Each row comes from the steps of one walk. Every step used is in the known rows, and no mark comes twice. Write the walk behind each row, first mark first.
In the rows, zero is written as 128.
Known rows:
fepu loned geruf tosu desedoz mibu danab: [119 134 101 156 129 124 143  98 150 138 114 117 119 117  93 119 103 173
 129  91 160  84 115 122 156 192 128 144 164 124 130 127 156 128 124  99
  72 121 158 126 136 159 145 131 142 137 181]
sizo limik fepu: [127 126 102 157 132 173 159  99 136 121  74 132 108 125 115 113 138 163
 128  98 100 101 142 177 102 218 120 125 171 160  88 111 122 152 109 104
 155 164 126 139 142 152 127 110 120 120 158]
danab gogup fepu tosu geruf: [123 123 109 179 148 104 142  92 165 121 100 128 113 129 102 136  55 137
 132 107  90  88 149 143 122  97 117 173 176 151 124 104 138 156 120 114
 136 148 167 148 157 151 149 115 133 120 126]
loned geruf tosu desedoz mibu danab gogup pefo: [118 132 104 196 132  57 160  89 160 140 136 119 112 120  94 108 133 142
 131  79 138  78 139 122 151 124 127 162 172  97 128 135 160 136 106 134
  85  99 189 139 150 146 132 123 121 118 171]
kipib gogup geruf tosu desedoz mibu danab: [106 131 104 188 133 109 149  86 142 129 132 117 124 117  96 133  86 162
 131  83 149  93 102 114 152 159 121 171 171 130 141 114 183 139 122 100
  89 117 163 137 146 171 143 132 140 127 174]
pefo gogup geruf tosu desedoz mibu danab: [112 140 102 186 128  93 153  92 146 101 128 121 121 112 102 132  96 169
 131  80 156  94 115 106 166 173 117 173 180 128 131 117 202 141 110  96
 107 117 160 133 135 163 139 134 146 126 159]
tosu desedoz: [140 126  93 157 123 141 113  98 119 131 102 117 114 124 120 124 102 166
 131 101 127  93 149 145 124 178 156 141 150 150 139  99 159 147 104  90
 124  96 150 136 134 135 148 114 124 130 168]
nupu gogup fepu loned: [123 125  89 149 116 163 184 104 135  75  69 122  97 120 110 123 153 156
 127 101 107 105 151 177 137 173 135 142 160 162 125 103 123 151 143 104
 107 175 150 124 146 154 149 118 127 130 139]
sadan fepu tosu geruf: [119  98 106 171 163 133 150  94 154 151  95 121 116 129  99 118  59 136
 129  99 100  75 133 145 115 166 130 164 167 159 146 104 149 152 116 105
 136 140 160 148 158 152 155 121 139 130 150]
loned geruf tosu desedoz mibu danab: [120 134 104 161 133 120 130  94 146 145 122 119 126 121  95 126 105 160
 128  82 155  77 124 116 144 193 123 141 170 115 131 123 164 132 108 100
  93 114 160 126 129 153 140 130 139 129 179]
fepu limik sizo: [109 116  96 126 137 171 147 100 145 161  79 127  97 123 112 123 114 164
 130 102 116  96 133 161 121 184 133 144 152 160 104  84 142 148 104 110
 138 134 126 134 149 154 131 125 135 145 159]
sizo limik bamu: [118 160  96 156 111 158 173 101 150  73  98 122 110 127 111 119 135 158
 128  86  98  93 153 148 118 163 138 144 152 164 105  78 147 140 104 109
 142 157 116 147 145 134 132 118 126 132 159]
fepu limik totim: [114 132 104 122 139 137 154 104 161 165  84 129 115 119 119 107 138 147
 132  92 128  90 131 184 137 157 139 128 140 142  99  64 153 145 111  99
 132 116 135 125 119 157 125 123 144 129 169]
geruf tosu desedoz: [118 130 101 169 136 104 117  92 127 146  87 102 122 119 112 128  83 156
 130  89 130  89 153 119 136 178 163 146 145 144 146  98 155 133 108  96
 124 104 165 135 135 132 148 118 128 124 166]
fepu loned geruf tosu: [108 129 108 166 142 156 154  92 165 118  80 107 113 127  96 100  87 156
 130  89 127  82 139 139 156 195 142 124 155 132 144 115 147 130 148 119
 112 153 169 139 138 144 154 125 132 130 164]
kipib gogup danab: [125 107 107 155 119 167 159  83 138 131  94 121 115 127 125 122 119 119
 128 111 106  90 126 166 114 142 130 160 152 164 155  92 161 162 130 114
 111 145 144 138 146 170 144 131 120 131 202]
pefo gogup nupu sadan: [123 126  91 170 131 196 166  95 145  72  81 143  99 116 118 119 121 185
 128  98 118 101 159 167 141 193 139 137 193 156 117 140 202 162 128 114
 143 141 161 155 132 110 148 120 139 123 148]
nupu sadan: [137 107  87 154 143 169 152  96 134 105  64 135 115 127 115 118 116 165
 123  99 126  96 157 171 124 205 148 125 176 158 127 102 156 148 106 116
 135 151 145 136 152 106 152 122 136 128 173]
loned geruf tosu desedoz mibu: [122 150 105 168 149 111 142  92 157 133 123 120 123 130  94 117  66 161
 132  87 137  81 142 113 156 178 139 134 170 105 144 112 152 131  95 103
 104  90 174 126 130 134 145 114 126 126 182]
totim ligag fepu: [133 119 100 150 135 155 147  95 140  87  85 114 113 138 121 111 136 155
 135  93 108 105 159 161 113 236 150 123 174 149 129 127 144 140 131 115
 173 151 139 150 122 149 124 134 129 115 183]
ligag fepu loned geruf tosu desedoz mibu danab: [118 124 101 161 140 119 153 101 148 122 117 116 117 122  93 113 128 171
 132  86 163  93 117 124 143 226 126 153 190 126 117 148 148 127 130 104
  86 128 148 141 133 166 141 124 146 134 187]
ligag fepu sadan: [124 106  87 159 150 152 171 101 137 109  71 125 116 141 115 105 136 171
 126 103 137 107 153 159 102 252 137 160 177 164 107 114 152 139 112 100
 126 147 116 144 159 126 140 126 137 124 177]
ligag fepu loned geruf: [127 115 101 161 137 190 155 102 157  88 102 123 102 138 108  89 141 165
 134  99 132  94 138 172 128 238 128 129 184 139 123 141 142 144 151 118
 125 154 139 156 131 155 149 116 133 134 173]
ligag fepu: [132 106 100 163 142 162 154  99 134  92  76 120 116 136 123 103 147 147
 132  92 124  99 156 164 109 229 136 151 188 154 120 116 154 149 122 102
 154 153 120 153 138 146 138 122 134 123 163]
sizo limik totim ligag: [119 153 102 117 115 148 155  97 165  97  91 120 118 122 127 113 129 156
 134  93  98  97 137 175 129 178 140 105 140 142  97  84 138 139 125 105
 140 128 170 125 109 154 112 140 131 114 189]
loned geruf tosu: [110 131 112 173 143 151 140  88 162 125  89 109 121 132 101 109  91 142
 128  80 122  75 149 134 144 196 135 126 161 122 145 113 154 132 131 120
 136 147 168 139 131 136 146 125 129 121 165]
geruf tosu desedoz mibu danab gogup fepu loned: [117 138  95 171 123  94 173 100 137  99  90 123 109 116  94 130 130 169
 129  94 127 104 135 126 144 109 125 159 173 139  93 101 124 139 129 118
  81 134 164 126 156 160 142 115 137 133 123]
mibu desedoz: [135 130 105 144 127 164 132  90 117 114  86 125 122 130 113 101 106 149
 128 113 128  92 155 157 121 174 141 128 160 153 136 109 159 148 118  95
 160 106 135 125 134 142 150 137 129 122 187]
nupu sadan fepu limik: [110  94  82 137 149 155 173 105 134 134  68 142 102 128  99 109 154 161
 123  74 116  88 140 179  94 191 143 115 169 156  98  96 128 140 111 141
 163 130 141 126 158 126 135 108 142 142 139]
gogup nupu sadan fepu: [123  99  89 170 138 206 171 100 136 112  76 145 105 128 109 114 152 165
 123  84  89  86 152 169 105 219 141 117 194 155 109 125 165 154 127 131
 154 131 169 147 148 111 148 114 138 129 129]
tosu desedoz mibu danab: [141 123  94 148 123 134 135 101 127 132 109 128 122 120 110 131 122 166
 128  97 156  89 126 135 133 177 129 153 168 139 126 104 173 145  98  84
  93 114 136 124 134 155 139 133 139 132 168]
pova fepu sadan: [110 109  86 161 148 162 184  98 133 137  62 127 119 146 113 116 106 167
 120 108 123 103 158 163 112 200 132 143 149 164 108  98 135 138  91  94
 126 155 134 117 151 128 144 128 136 123 173]
fepu tosu geruf: [126 114 109 163 152 123 131  91 166 147  95 117 119 127 108 126  27 140
 132 110 116  81 139 143 136 155 136 169 158 160 159 110 163 149 118  89
 129 141 152 146 150 149 155 129 139 124 163]
desedoz mibu danab gogup: [133 125 100 156 131 145 175  95 129 100 110 134 113 129 101 115 136 154
 130  92 150  93 140 149 136 132 107 166 178 132 109  70 167 154 117 120
  87 152 141 129 153 155 135 140 138 134 120]
nupu sadan fepu loned geruf tosu: [100 107  97 169 158 160 177  95 154 116  73 120 108 127  85  97 120 160
 123  79 116  83 139 148 136 221 142 115 177 135 125 120 124 129 139 147
 120 156 182 141 153 122 159 116 138 136 169]
tosu desedoz mibu danab gogup kipib: [135 150  87 162 117 127 155  96 119  87 111 126 122 120 109 128 141 165
 130 106 125  87 136 132 130  81 102 166 173 131  96 103 135 150  90 118
 124 120 157 126 146 155 135 111 129 123  92]
totim ligag: [137 131  99 142 120 162 136  91 140 101  84 113 115 133 119 124  97 157
 132  99 101  95 156 156 132 186 156 107 141 147 147  97 156 142 127 112
 158 141 160 128 125 143 129 142 123 120 175]
tosu geruf: [132 120 104 175 144 165 142  94 155 132 109 128 116 135 112 123  65 149
 132 103 115  85 141 151 139 186 130 157 171 154 148 121 169 143 119  94
 120 133 154 140 138 135 145 126 130 120 153]
sizo limik totim ligag fepu loned geruf: [113 142 104 130 127 173 167 103 180  82 114 123 105 131 114  86 156 171
 138  93 112  99 125 183 126 233 126 102 173 132  87 137 122 132 156 122
 127 139 162 147 113 166 120 123 135 125 203]
sadan nupu gogup fepu tosu: [118 118 103 153 119 132 159  94 156 115  68 110 103 112 106 148 139 124
 124  96  90  75 162 164 129 120 127 142 160 151 144  98 139 161 119 101
 141 166 155 135 137 152 151 119 129 121 135]
loned geruf tosu desedoz: [116 136 105 172 136 120 109  91 143 144 114 105 120 125 102 121  81 159
 131  85 129  80 148 118 138 193 151 129 151 123 147 118 152 129 113 108
 125  99 178 140 127 132 149 113 124 124 180]
ligag fepu loned geruf tosu desedoz: [114 127 102 172 144 121 130  98 146 123 107 105 111 125 102 106 109 169
 134  87 137  93 141 128 138 226 152 138 170 132 132 143 132 127 136 112
 121 112 165 154 130 143 150 105 132 130 189]

Write each row's walk:
[124 134 104 177 123  95 138  93 149 131 123 123 127 119 102 136  86 159
 130  78 148  87 115 110 155 191 124 159 175 127 138 117 182 132 116  94
 111 111 160 126 138 156 141 135 144 124 154]
gogup geruf tosu desedoz mibu danab
[118 109  99 192 137 129 175  85 149 118  82 114 107 125 117  97 136 134
 130 104 105  90 137 169 134 119 148 161 148 146 151 122 162 160 114 111
 107 128 151 150 153 155 142 127 110 118 210]
kipib gogup pefo
[107 109  87 149 139 165 184 103 142 126  92 152  89 128  97 110 158 169
 128  71 108  92 151 176 101 163 135 120 182 147  83 109 148 147 136 155
 157 118 160 139 157 125 130 100 142 138  92]
danab gogup nupu sadan fepu limik
[111 120 104 125 150 131 161 107 162 149  85 129 115 123 121 100 166 148
 135  86 131 101 133 187 120 197 134 139 166 143  86  89 143 142 117 105
 150 124 119 141 117 160 120 115 148 127 179]
ligag fepu limik totim
[116 137 102 164 134 114 161  94 139 118 131 121 109 121  82 114 112 172
 131  89 162  90 129 123 157 139 118 157 172 116 114 100 151 134 133 129
  57 125 171 133 149 158 145 124 139 141 141]
fepu loned geruf tosu desedoz mibu danab gogup
[106 114  95 124 137 155 149 100 150 140  86 122  95 128 113 123 136 167
 135  95 105 106 137 162 113 226 139 133 168 158 100 116 124 138 114 124
 172 139 128 145 138 163 114 126 136 135 187]
totim ligag fepu limik sizo
[103 116  95 132 144 169 177 107 164 162  83 150 105 116 112 109 168 160
 127  78 105  89 129 194 117 192 137 112 171 143  77 100 157 145 121 127
 148 105 158 134 126 131 128 108 152 130 152]
gogup nupu sadan fepu limik totim
[116 141  80 157 112 182 196  92 140  95  80 110 105 121 106 138 165 152
 120 104 108  72 158 161 144 153 114 149 160 149 131 122 142 144 100 110
 127 157 153 119 138 122 141 113 121 113 106]
fepu sadan nupu gogup kipib
[107 121  92 177 138 155 144  98 148 138 106 125 102 118  93 116 109 184
 126  81 111  84 140 136 133 220 155 113 177 132 123 157 149 130 142 135
 119  95 200 149 139 116 157  99 136 132 161]
gogup nupu sadan fepu loned geruf tosu desedoz
[130 146  91 167 126 160 164  92 129  66  82 120 117 130 118 114 133 152
 130 107  97  86 158 152 127  83 112 153 166 144 105  88 129 157 107 129
 162 149 156 134 149 141 140 110 121 117  77]
danab gogup kipib
[134 117  99 189 128 101 174  90 148 109  90 123 104 129 116  97 145 131
 131  96 110  89 163 161 135 115 141 157 161 133 130 102 161 158 113 130
 116 125 162 145 160 135 136 124 112 117 148]
danab gogup pefo
[121 108  91 166 133 229 172 103 160 101  98 145  93 132  99  95 142 180
 126  89 101  83 135 179 123 229 131  99 190 139 114 151 155 147 159 142
 123 135 178 150 140 125 157 108 136 139 144]
gogup nupu sadan fepu loned geruf
[122 125  92 178 112 161 199  95 158 118  96 135 103 132  97 143 180 156
 121 100 114  80 146 150 134 123  96 144 192 134  88 104 162 146 102 121
  84 144 145 126 149 126 130 129 131 125 103]
desedoz mibu danab gogup fepu sadan nupu
[113 122  98 182 131 178 157  90 132  85  74 123 112 130 114 126 143 149
 128 103  88  97 140 168 109 107 124 148 166 157 116 104 136 164 121 111
 133 154 146 142 139 161 143 113 120 123 161]
kipib gogup fepu
[117 123  82 154 125 144 185 100 134  97  68 127 108 129 106 133 148 165
 119  98 112 105 161 163 111 199 126 154 161 159 114 101 133 146 105 103
 111 160 145 116 162 128 143 121 127 119 153]
nupu gogup fepu sadan
[126 117 101 183 133  91 156  95 143 118 145 136 113 121  94 122 102 155
 130  81 125  90 113 128 127 127 106 174 181 129 123  80 173 155 123 131
 119 109 173 141 170 172 149 124 145 137 117]
sadan fepu tosu desedoz mibu danab gogup geruf
[117 141 103 177 116 202 163  94 150  79  92 127  98 120 124 115 118 172
 134  98 112  95 156 158 147 175 132 149 176 150 124 130 218 168 140  94
 144 132 152 156 119 145 141 128 132 123 127]
pefo gogup nupu
[110 130  91 140 123 119 148 104 137 148 115 143  95 116 101 147 151 173
 130  98 116 105 124 139 116 120 107 163 177 142  65  94 120 150  88 122
 109 111 143 125 156 169 120 110 138 145 139]
tosu desedoz mibu danab gogup fepu limik sizo
[135 121  91 158 127 197 147  97 150 109  75 145 106 125 121 121 110 174
 126  96 110  93 160 171 130 213 146 120 187 156 123 140 182 151 131 110
 148 136 158 148 138 103 148 121 138 120 143]
gogup nupu sadan
[135 111 106 138  94 168 177  88 148 144 104 116 102 119 120 146 164 103
 124  94 108  69 153 169 140 186 127 143 163 150 173 101 172 153 130 112
 111 154 155 122 128 145 139 132 119 126 157]
sadan nupu gogup danab
[113 144 104 186 126 100 142  94 144 106 126 130 118 125  92 136 140 153
 128  79 115  88 143 119 129 112 103 148 190 108  92 112 129 141 110 132
 108 122 181 131 140 152 133 109 130 124 128]
loned geruf tosu desedoz mibu danab gogup fepu
[122 140  89 158 107 189 181  91 139  83  85 106 106 117 113 137 171 138
 126  98  97  67 160 165 150 132 114 138 165 143 139 121 142 151 110 111
 147 160 157 125 123 136 140 112 119 113  95]
sadan nupu gogup kipib
[124 109  90 162 142 121 134  98 128 133 101 133 101 114 102 124 100 172
 127  95 107  91 154 146 103 137 151 147 172 150 117 103 154 159 115 132
 136  95 186 155 162 126 160 101 140 136 133]
danab gogup nupu sadan fepu tosu desedoz
[127  85  85 162 152 180 175 100 122 110  65 138 112 131 106 108 157 157
 120  84 104  89 149 172 100 211 142 122 184 156 114  94 139 151 105 136
 143 148 156 138 157 113 152 117 137 135 154]
nupu sadan fepu
[123 125  92 142 146 135 174  99 153 121  80 122 120 136 117 109 141 172
 130 104 122 110 146 169 118 250 146 135 164 151 103 105 146 133 109 109
 127 136 141 138 132 135 123 136 140 114 215]
limik totim ligag fepu sadan
[115 118 108 175 133 132 156  91 173 138 104 114 103 118  99 155  91 127
 128  99  92  70 151 153 144 128 119 161 175 151 155 134 148 152 123  99
 126 156 166 142 137 147 150 115 131 115 138]
sadan nupu gogup fepu tosu geruf
[123 142  86 149 121 164 172  96 122  66  77 110 116 120 115 125 144 147
 127  98 108  86 158 162 133 146 120 154 156 150 134 108 127 151 106 108
 156 165 153 122 137 145 144 113 122 113 114]
nupu gogup kipib
[101 121  96 137 146 156 189 105 157 150  98 154  99 117 106 104 170 162
 129  77 106  92 138 193 116 151 128 123 176 137  66  82 152 150 125 148
 135 106 170 139 137 133 124 106 150 133 122]
danab gogup nupu sadan fepu limik totim
[111 133 101 177 118 110 123  97 136 124 114 112 108 117  95 130 133 168
 128  86 123  90 137 122 131 137 126 142 164 129 104 122 128 133 140 129
  97 124 183 140 140 154 145 108 133 132 139]
mibu danab gogup fepu loned geruf tosu desedoz
[130 118  97 156 119  84 103  99 122 130  94 118 115 110 110 146 118 155
 128 101 114  93 145 136  99  88 131 164 154 152 110  90 137 160 109 104
 128 121 158 141 152 165 148 112 137 132 139]
mibu danab gogup fepu tosu desedoz
[122 100  91 157 132 122 127  99 118 143 102 132 105 107 100 133 129 173
 125  90 118  89 141 145  98 148 139 154 171 155 108 113 161 158 123 125
 128 109 178 156 161 141 154 111 149 138 131]
mibu danab gogup nupu sadan fepu tosu desedoz
[115 133 103 191 120  86 119  90 134 136 130 113 120 117 104 136  94 157
 131  74 138  93 132 109 145 161 132 165 164 135 134  99 178 133 137 117
 119 110 177 143 150 149 144 123 138 123 126]
mibu danab gogup geruf tosu desedoz
[100 116 100 178 148 183 177  95 168 117  81 128 102 125  88 103 116 168
 124  78 105  80 141 148 140 227 140 109 185 134 120 152 149 132 159 144
 129 143 189 149 143 119 156 113 140 130 145]
gogup nupu sadan fepu loned geruf tosu
[128 126  91 164 150 111 172  97 143 125 111 147 105 121  91 119  87 175
 129  95 118  92 148 138 125 129 139 150 190 129 113  99 155 158  98 129
 113  85 183 145 162 126 155 103 140 135 138]
danab gogup nupu sadan fepu tosu desedoz mibu
[114 136 103 173 111 114 163  90 154 139 139 114 113 110  92 151 126 146
 128  70 150  75 124 119 175 187 116 158 179 120 156 124 190 130 124  98
  87 121 170 125 128 152 138 133 139 123 140]
sadan nupu gogup geruf tosu desedoz mibu danab
[137 112 103 130 106 141 171  92 131 125  97 123 112 121 124 133 137 112
 125  95 115  88 152 167 124 204 133 158 154 158 166  91 158 153 131 108
 117 157 151 117 144 155 142 133 124 126 180]
nupu gogup danab
[131 117 100 154 144  81 149  98 125 118 115 124 115 120  99 121 124 157
 133  96 160  99 141 134 116 134 118 186 185 137 106  92 151 153 109 112
  99 128 136 148 158 171 141 123 147 135 149]
ligag fepu tosu desedoz mibu danab gogup
[128 124 105 140 141 141 153  98 152 112  87 116 120 130 124 108 153 149
 136  95 107 104 149 175 126 227 145 123 171 141 111 107 149 142 122 112
 160 141 148 146 105 155 118 134 137 112 209]
limik totim ligag fepu
[122 128  96 159 126  89 142 101 136  98  97 126 118 107 107 137 121 166
 128 105 134  95 126 130 127 111 118 170 172 143 110 106 165 162  88  87
 116 128 143 131 137 175 143 124 144 132 173]
pefo gogup fepu tosu desedoz mibu danab
[132 131 105 174 122  86 137  92 153 115 146 133 114 119 101 129  72 160
 133  90 141  94 119 126 143 117 112 177 173 130 135  86 185 153 125 115
 111 110 167 141 160 168 149 129 144 132 125]
fepu tosu desedoz mibu danab gogup geruf
[115 156 102 181 141  98 169  95 158 101 121 128 109 128  87 116  93 169
 133  92 119  93 143 119 157 119 126 141 182 107 111 108 122 134 115 130
  86 101 186 128 144 143 147 101 124 131 147]
danab gogup fepu loned geruf tosu desedoz mibu
[131 110  91 168 150 166 168  97 128 160  61 132 113 132 107 119 112 180
 121 115 118 108 146 172 111 239 133 141 159 161 113 102 145 147  92 105
 125 163 118 134 156 127 142 118 126 122 183]
limik fepu sadan
[120 123  93 182 112 172 184  93 156 117  86 127  96 134 105 139 169 156
 122 105  93  80 165 160 126 125 115 133 178 143  99  98 153 149 112 124
 111 140 155 136 148 113 137 119 121 123 101]
danab gogup fepu sadan nupu
